Known rows, with every step that occurs:
moki > nonul > zigev > bemu: [-13  -3  -1   2  -9  17   5  14  15   4 -13 -18   3  -8   7  -1   4 -16
   3  10  10   0  10  -5 -18  -4  16  -6   8  13 -18  18  -2]
zevo > bemu: [  9  11  -7   6   7  -8  13 -20   6  12  -5  -8   6   5   6   6  -5 -12
  10  -3   6   5   5   5 -10   1  -7  -1   4  14   3   8   8]
bemu > fele: [ -5   5   5   2   8   0   7   4   5  -2  -2  -5 -14  -7   9   6  -6  -7
   8  11  -9   4   9  -1   1 -14  -8   7   0  -6   7   0 -10]
nonul > zigev > bemu > vulud: [-17   2 -10 -14  -2   4   9  16  21 -12 -13 -21   3 -12  18  -1  -2  -5
   6  14   4  -7 -12  -1 -25  -1  10   7   2   7 -15  23 -10]
zevo > bemu > moki > nonul: [ -1  15  -9   8  -6  -1   7 -24   4  30  -9 -18  -4  10  11  -6 -11  -9
   0  -1  14  14   8   9 -16  -4  -8  -1  14  19   2  12   6]
nonul > moki > bemu > fele: [-11  17   0   0   2 -14  16  -5  16  24   7  -5 -12  -2   4   2   3 -17
  14  21  -9  -3  23 -11  -6  -6 -10  -4  -5 -15   8   5 -11]
zuvur > vulud > nonul > moki > bemu > fele: [ -3   7 -13 -15   3 -11  20 -14 -12  10   3  -9 -17  -1  -3  -3  11  -6
  37  25  -5  -3   4   3  17  -9  -6   6  13 -13  12  -6   3]
fele > bemu: [ -1  12   4   4  -4  -2   9 -20 -10  -6   8  -1  11   6   2   6  -8  -4
 -15  -1  -4   3  -1   0  13  -2  -6  13   9  -2   3 -12  10]
vulud > nonul > zigev: [  1   2 -11 -12   3  20   2   6  -5 -11  -5 -22   2 -10  11  14  14  -5
  17  12  -2 -11  -7  -4   8   4   4   3  11  -5  -9  -5  12]
zigev > nonul > moki > bemu > fele: [ -2   3  -9   6   3 -11  17   3  19   8  10  -4 -17  -1   1  -1  11 -16
  22   2 -14   2  37 -21  -3 -18  -6  -3   9  -3  16   6  -7]
dedado > nonul: [  7 -13   7   1   6   1 -10   7   2   7  -3  11 -12  -5 -13   6   1  13
  18  -5   6   3   2  -2  -4  -9  -2  -7  -4   2  -9  14  10]
zuvur > vulud > nonul: [  3  -6 -15 -16   2  -2  10 -12 -24  -5  -1  -6  -9   1  -8  -5   9   5
  27  13   1  -1 -13   9  21  -3   1   8  15  -2   6  -7   9]
zigev > bemu: [-15 -11   3   2   5   8  -1   2   5  -9   0  -9  -7 -10   7  -4  -4 -14
  10  -3  -4  -2  12   4 -10  -4   4   7  12   8  -9   3  -3]
zigev > bemu > vulud > nonul > moki: [-18 -11  -7  -6   4   5  10  18  12  -2   3 -23 -18 -14  11  -8  -3 -15
  22  11 -12  -4   7  -6 -18  -1  -1  14  15  -4 -17  15  -3]
zuvur > vulud > bemu: [  1   3 -16 -23  -1 -16   6 -31 -24  -3  -5   5  -5   7   3 -17   2   2
  21  15   2  -3 -13   8  11  -6  -1   5   4   2  13  -9  -3]
nonul > moki > bemu > zigev: [-10  10  -2  -6   2  -8   4  -7   7  20   6  -7   0  -4   1   4   6 -16
  10  17  -3  -2  22  -3 -10   2   2  -6  -1 -17   1  14  -9]
zigev > nonul: [  5 -10  -7   6   1  -1   4   8   6 -10   5  -1  -7   0  -4  -3   8  -2
  10 -15  -6   6  16 -13   2 -15   2   0  13   9   8   0   2]
vulud > bemu > moki > nonul > zigev: [ -9  12 -14 -12  -8   4  -8 -24  -9  13 -10 -12  -9   4  26 -15  -3  -7
   2  17   4   0  -5  -3  -8  -5  -1  -2   7   4   1  -3  -4]
vulud > bemu: [  2   1  -8 -10   5  -4  -4 -21 -13  -4  -1   4  -4   0  14  -7   0  -9
   9   8  -7  -6  -1  -5   3  -3  -5   2  -4  -3   5 -13  -3]
zuvur > vulud: [  1   2  -9 -14  -4 -13  10 -15 -14  -1  -4   3  -3   8  -9 -12   2  10
  14   7   9   3 -12  11  10  -5   2   1   7   2   9   3  -1]
dedado > nonul > zigev: [  5  -3   2 -11   3   6  -8   9  10   5 -12   2  -3 -11  -2  10   7  14
  20   1  12  -5  -7  -4 -13  -7   4 -12  -5   0 -12  20   6]
dedado > nonul > moki > bemu: [  1  -2   4  -1   4 -10  -2   2  11  27   3   9 -14  -4 -12   4   7   3
  25   5   3  -3  16 -12 -11  -7  -4 -15  -7  -9  -5  18   5]
virud > bemu > zigev > nonul: [  9 -23   4 -11   3  -1   3  -9  -9   0   8  -7 -10 -13   8  -2   6 -17
  10   2  -4  14  25   0  -4  -6   7  14  27   8   7  11  -9]
virud > bemu: [  9 -12   5  -9  -2  -8   6 -14  -5  14   9   0  -9  -4   5  -7   3 -12
   6   8  -1   7   4  -4  -4   6  -1   7  11   8   3  -1  -8]
vulud > nonul > moki: [ -2   4  -2  -5   4  11   5   8  -5   6   8 -17 -10  -9  10   1   7  -9
  27   9  -8 -11   9  -8   5   4  -9   0  18 -13  -6  -4   6]
nonul > moki > bemu > zevo: [ -4   7  -9  -5   2 -11  19   1  18  28   5 -12  -9   3   6  -5   6 -24
   6  18  -2 -10  24 -14  -5   3  -9 -11 -11 -14   8  12  -5]
nonul > zigev > bemu: [-14   4  -4 -10   1  13   2   5  13 -12  -9 -17   8 -14  19   4   3 -12
  10   6   6 -12  -1   1 -18  -1   8  -1  10   8 -15  11  -6]
zevo > bemu > vulud > nonul: [  5   5 -19  -2   6  -8  22  -6   9   9  -6 -19  -4   2   4   6  -5  -8
  13   8  -1   7  -4   0  -7   3  -7  12   3   5  -3  12  11]

Rows:
[-23  -8   1   5  -8  15  -8  -1   3  11  -4 -17 -16  -3  13 -14  -9 -14
   1   2   4   8  13   6 -20  -8   4   6  23  14 -11   9  -3]	zigev > bemu > moki > nonul
[-10  19  -2   3 -10   0   2 -29 -17   5   6  -7   1  10  14  -2 -17   2
 -20  -1   0   6  -7   6   8  -4 -11  16  22   0   5 -10   7]	fele > bemu > moki
[ -2   5  -3  -8  11  -2   1 -18  -8  -4  -2   1 -15  -5  20  -3  -5 -15
  16  18 -14  -4   5  -5   4 -14 -12   9  -4  -7  11 -14 -11]	vulud > bemu > fele
[ -5  -1 -26 -11  -2  -8  16   7  11   9  -5 -10  -8  -1  -7  13  14  -5
   0  26  -6   2  -5 -12   1   5  10   8 -15  -6  -3   2   9]	moki > bemu > vulud > nonul > zigev
[-12  13  -8  -4 -15  10  -6  -4   3  21 -11 -23  -6   4  14 -10  -5   3
 -10  10  13   7  -4   2 -14  -3   4  -5  14   8  -5  14  -2]	bemu > moki > nonul > zigev
[  0   1 -10   4  -1 -12  14   0  16  10  11  -2 -10   2  -5  -4  14 -12
  19  -3  -9   0  31 -22  -5 -13  -2  -9   8  -1  13   4  -3]	zigev > nonul > moki > bemu
[-10  -9  -3  -1  -5  19  12  21  20   8 -15 -26  -3  -8  12  -3   4 -25
   0  12  12  -1  15  -8 -14  -4  12  -9   5  14 -14  23   0]	moki > nonul > zigev > bemu > zevo
[  4  -9 -16   0   4  -6  17   1  11  17  -1  -6  -9   6  -5   6  10 -21
  -9  14   0   0  16 -10   9   2   2  -4 -22  -3  12   1   7]	moki > bemu > zevo
[ -4   4  -8  -4  -4  -2  17  -4  -8  -7   6 -11  -1   3   5   7  -7  -4
  -9   9 -12   6  -8  -4  13   0  -5  26  10  -8  -1  -7  15]	fele > bemu > vulud > nonul
[  1  -2  -6 -11  10  -1  -5 -13 -10  -9   1  -6  -6  -8  20  -7   3 -18
  22   7 -12  -3  23  -7  -4 -12  -1   2  12  -8   7   6 -11]	vulud > bemu > zigev > nonul > moki
[  5   4   0   2   1   3  19  -9  -6  -2   4 -10   3   6  11   3  -9 -17
 -18   3   0  -1   7  -5  17  -3 -10   7   5  -5  10  -4   9]	fele > bemu > zevo
[  3 -14  -2  -2   7   7  -5   7  -3 -17  -2 -10  -3 -11   2   7   6  -6
   7  -8  -4   9  23   2  -3 -14  11   5  16   0   4  15  -3]	bemu > zigev > nonul
[ -3   3 -10  -4   5   3   7   1  -1  16  10 -13 -11  -4   2   7  16 -15
  23  17 -10  -8  15 -12   8   6  -5   0   8 -16  -3  -9  10]	vulud > nonul > moki > bemu
[  2 -12 -13  -1   4  -5   0  -5   2  -1   2  -3  -5  -2 -11  15  15 -13
   0   4  -6  11  28  -4   3  -9  16   3   0   0   8   4   4]	moki > bemu > zigev > nonul
[-15 -18  -9  -7   4   7   6  19   8 -10  -2 -18 -19 -13   7  -3  -2 -14
  14   8 -11   1   3  -2 -11  -1   5  19  11   2 -16   8   1]	zigev > bemu > vulud > nonul
[ -4  -1 -17   0  -2 -19  18   8  23  11   8  -4 -15   3  -3  -7   9  -7
  14   2 -12   4  23 -24  -9 -13  -2  -4   1  -2  11  14  -5]	zigev > nonul > moki > bemu > vulud
[-16   6   0  -7   5  14   8   7  18 -14 -12 -21  -2 -19  23   7   1 -15
  14  13   0  -9   4   2 -18  -9   4   4   9   4  -9  13 -12]	nonul > zigev > bemu > fele
[ -1  -9   3  -6 -15  -3   0 -17  -8  33   5 -10 -18   2  11 -18  -3  -9
  -4  13   5  18   7  -1  -9   1  -2   7  25  14   3   5  -8]	virud > bemu > moki > nonul
[ -6 -12  -2 -11   5   3  -3  18  20  -2 -14  -5 -11 -16   3   4   0   7
  23   5   9  -4  -6  -4 -26  -9   7  -4  -3   5 -21  32   2]	dedado > nonul > zigev > bemu > vulud
[  4  15  -2   7  11  -7  19 -16  11   9  -8 -12  -3  -2  13   9  -9 -16
  15   5   0   7  12   4  -6  -9 -12   6   3   8   8   6   1]	zevo > bemu > fele
[-20  -3  -2   0  -2   9 -11  -5  -1   2  -1 -16 -16  -5  19 -11 -10  -9
   3  -1  -1   1   5  10 -17  -5   0  10  23   9  -8   4  -5]	zigev > bemu > moki
[  3  -9  -9 -11  11   2  -9 -13 -14 -17  -2  -2  -6  -8  15   0   5 -14
  14   3  -9   2  16  -3   2 -13   3   7   8  -3  10  -1  -5]	vulud > bemu > zigev > nonul
[ -6  -3 -17 -21   1   8  10  -7 -15 -13  -7 -18  -4  -7   4  -3  13   0
  34  15   6  -8 -13   9  10  -3   6   7  22   5  -3  -1   7]	zuvur > vulud > nonul > zigev > bemu
[  6 -17   8 -13   3   0  -1 -12 -12   8   6  -7  -5 -12  10   0   3 -15
   4  11  -1  13  13   6  -7   3   7  12  18   2   2  10 -12]	virud > bemu > zigev
[ -4  -8   7  -6  11  10  -6  13  15  -4 -12  -5 -12 -21   7  10   3   2
  30   5   6  -4   5  -2 -19 -16   3  -4   3   4 -17  24   0]	dedado > nonul > zigev > bemu > fele
[ -2  22 -13   2  -5   2   9 -23   9  28 -13 -24   2   8  19  -3  -9 -10
   1   4  19   9   1   8 -18  -4  -4  -4  16  19  -2  17   4]	zevo > bemu > moki > nonul > zigev
[ -4  -9   4  -7   8  12  -8  11  13  -1 -12  -2  -6 -16   2   7   4   5
  27  -1  11  -6   1  -2 -19  -9   5  -8   4   8 -20  22   5]	dedado > nonul > zigev > bemu
[  6   8  -7   3  13  -4  11 -15   9   6  -3 -18   6  -5  12   7  -2 -18
  21  -7   3   7  29   5 -15  -9  -3  -2  20   6   6  24   0]	zevo > bemu > zigev > nonul > moki
[  4  -5 -14   2   3  -9  19  10  18  11   8  -9 -16   3   2  -6  12 -21
  15   1  -7  -2  35 -26   0 -14  -5 -12   3  -2  17  10  -1]	zigev > nonul > moki > bemu > zevo
[ -8  11  -6  -5  -4  -6  20  -5  -4  -1   8 -14  -2   2   7   2 -10  -4
  -4  13 -12   2  -6  -8   8  -1 -10  19  12 -14  -3  -1   9]	fele > bemu > vulud > nonul > moki
